Each row was made from one walk, in order. Every step used is in the known rows, and no mark comes twice. Write each row's walk.
Known rows
sukon, lavo, rigan, mumegak, temun, midu: [ 17  21 -14   6   8   8 -11  -6  -7 -14   7  11  38  12  21  13  17  19
  53 -46]
lavo, rigan, midu, sukon: [  7 -20  11   3 -47   4  -1 -47   0  16  -7  32  12  -6   6   0  26  43
  21 -55]
rigan, midu, sukon, mumegak: [ 18 -21  12   1 -78  14  -3 -37 -19   3   4  31   5   2 -22   1  17  41
  16 -88]
mumegak, temun, midu, sukon: [ -1  31  10   4 -21  -3  -3 -30  -4 -42   0   7  25   8  19  21  23  31
  43 -37]
midu, sukon: [ -9  -8  -4   3 -40  -1   5 -21 -14 -28   3  13  17   8  -6   7  10  31
  34 -41]
temun, midu, sukon, lavo, rigan: [ -5   4  15   8 -31   0  -5 -12 -14 -20  -9  17  56   3  11   1   5  37
  27 -48]
rigan, mumegak, sukon, lavo: [-13 -18 -27   3 -22  18  12  -7 -26 -27  -2  22  29  11 -18  27 -13  23
  58 -40]
rigan, mumegak, temun, lavo, sukon: [ 38   6 -29  13  29  11  -2   3   7 -49  19  15 -13  44  18  43  32  22
  68 -41]
lavo, rigan, midu, sukon, mumegak, temun: [ 46  -2   4   9 -60  16  -6 -50  -3  27  -5  32   2   3  22  -9  31  44
  22 -79]
sukon, mumegak: [-14  -8 -17   0 -36   1  -2   3 -36 -22  14  15  12  13 -18  15  12  18
  32 -69]
lavo, sukon: [-32 -11 -18   6  10 -10  -9   2 -11 -59   9  17   5  14  -2  20  17  29
  44 -36]
temun, mumegak, rigan, midu, sukon: [ 33  -4  14   2 -65   2  26 -43   4   1 -28  29   3 -16 -47  -7  14  34
  22 -58]
lavo, sukon, mumegak, temun, midu: [ -8  23  -4   9   3  -2 -26  -5 -11 -64  13  16   8  17  13  32  26  32
  47 -68]
mumegak, rigan, midu: [-18 -19   2  -1 -21  -2  10 -33 -20 -15 -14  29  -5 -20 -52  12  21  19
  32 -39]
temun, midu, sukon, lavo: [-11   6  15   3 -40   0   1  -7 -25 -43  -4   9  53   9  -6   6  -3  31
  29 -44]
mumegak, rigan: [-30  -8 -17   4  -5  -6  14  -9 -24 -37  -8  18   6 -13 -43  11  11  12
  45 -29]
sukon, lavo, rigan, mumegak: [  8 -17 -28   4 -10  10  -1   4 -17  -2   8  17  31  12  -1  -2   6  21
  42 -50]
temun, lavo, sukon: [ -3 -11 -13  11  18  -3   4  13 -15 -60   9  18   1  37   3  41  28  24
  46 -35]
rigan, mumegak, sukon: [-28 -13 -26   0 -15  10   6 -23 -12 -28   7  22   2   4 -16  45   2  21
  66 -45]
midu, sukon, lavo: [  5 -12  -7   6 -48   7  13  -1 -28 -28  -6  12  42  17  -7 -11  -4  33
  25 -35]
mumegak, rigan, midu, sukon: [  1 -21  12   5 -50   6  13 -50  -7 -10 -18  34   1 -22 -47  -1  16  35
  28 -47]

Write each row's walk
[ 25 -23  10   5 -73  14  -8 -43  -8  23  -2  38   9  -5  -2  -5  23  45
  15 -92] : lavo, rigan, midu, sukon, mumegak
[ 19  13 -18  15  28   0   4   7  -8 -60   5  10  -4  42  26  38  34  23
  54 -20] : mumegak, temun, lavo, sukon
[-28 -11 -17   4 -22   6  18  -4 -42 -39 -15  17  36  12  -9  22  -8  22
  44 -21] : mumegak, sukon, lavo
[  3 -12  -6  12 -58  12  10 -24 -20 -24  -6  28   6 -14 -44  -6   3  32
  33 -76] : midu, sukon, mumegak, rigan
[-12   8 -16   1 -30  -5  25 -13 -17 -29 -18  13  15  12  -7  37   4  20
  48 -35] : temun, mumegak, sukon
[-11 -17   0  -2 -18  -4  -5 -30 -13  10  -4  26   7  -3  -1  11  32  25
  26 -47] : lavo, rigan, midu
[ 22  18 -17   7   9   0  15   6 -25 -32   3   2   6  38  18  37  33   9
  49 -16] : mumegak, temun, lavo
[ 16 -23  14   2 -63  10   8 -24 -26  -7 -11  23  32   8 -16 -12   4  38
  14 -45] : rigan, midu, sukon, lavo
[ 41   0   6   5 -69  15  -1 -44 -12   5   1  25   0   7   1  -3  23  41
  24 -75] : rigan, midu, sukon, mumegak, temun
[ 22 -26   4  15 -18  12   4 -14 -15 -34  -6  46 -20   7 -46  31  28  31
  35 -78] : temun, lavo, sukon, mumegak, rigan, midu
[ 62  13  -9  20 -38  16   8 -16 -10   3   2  21   9  32  36  14  27  34
  37 -67] : midu, sukon, mumegak, temun, lavo, rigan
[ 19  24   8  13 -22   3  -2 -18  -9 -20 -12  11  51  10  36  -3  16  37
  35 -36] : mumegak, temun, midu, sukon, lavo, rigan
[  3 -22  -1   1 -24   3  -1 -12 -28  11 -10  25  31   7  -2  -7  19  27
  16 -43] : sukon, lavo, rigan, midu
[  2  24 -12   2  15   0 -18 -22   8 -14  14  13  14   5  24  30  32  20
  63 -52] : lavo, rigan, mumegak, temun, midu
[ 23  21   0   8 -12   7 -15 -41  22  -9   9  17  19   2  30  18  25  34
  57 -62] : lavo, rigan, mumegak, temun, midu, sukon
[ 39  11 -26   6   7  11   9  -2  -9 -22  19   7  -4  38   9  39  30   9
  61 -37] : rigan, mumegak, temun, lavo
[ 49  -8  11   6 -72   9  32 -25  -8   0 -35  28  29 -10 -50 -25  -1  35
  14 -53] : temun, mumegak, rigan, midu, sukon, lavo
[ -8 -11 -20   5 -10  -1   3  10 -32 -12  -7  13  40  14   7  -7   9  21
  29 -30] : sukon, lavo, rigan
[-15 -15 -20   7 -14   1 -15   5 -20 -50  16  21   2  17  -8  17  14  33
  37 -72] : lavo, sukon, mumegak
[  4 -10  -6   6 -65  10  -1 -16 -23 -18   9  19  15   9 -13   2   6  36
  27 -77] : midu, sukon, mumegak
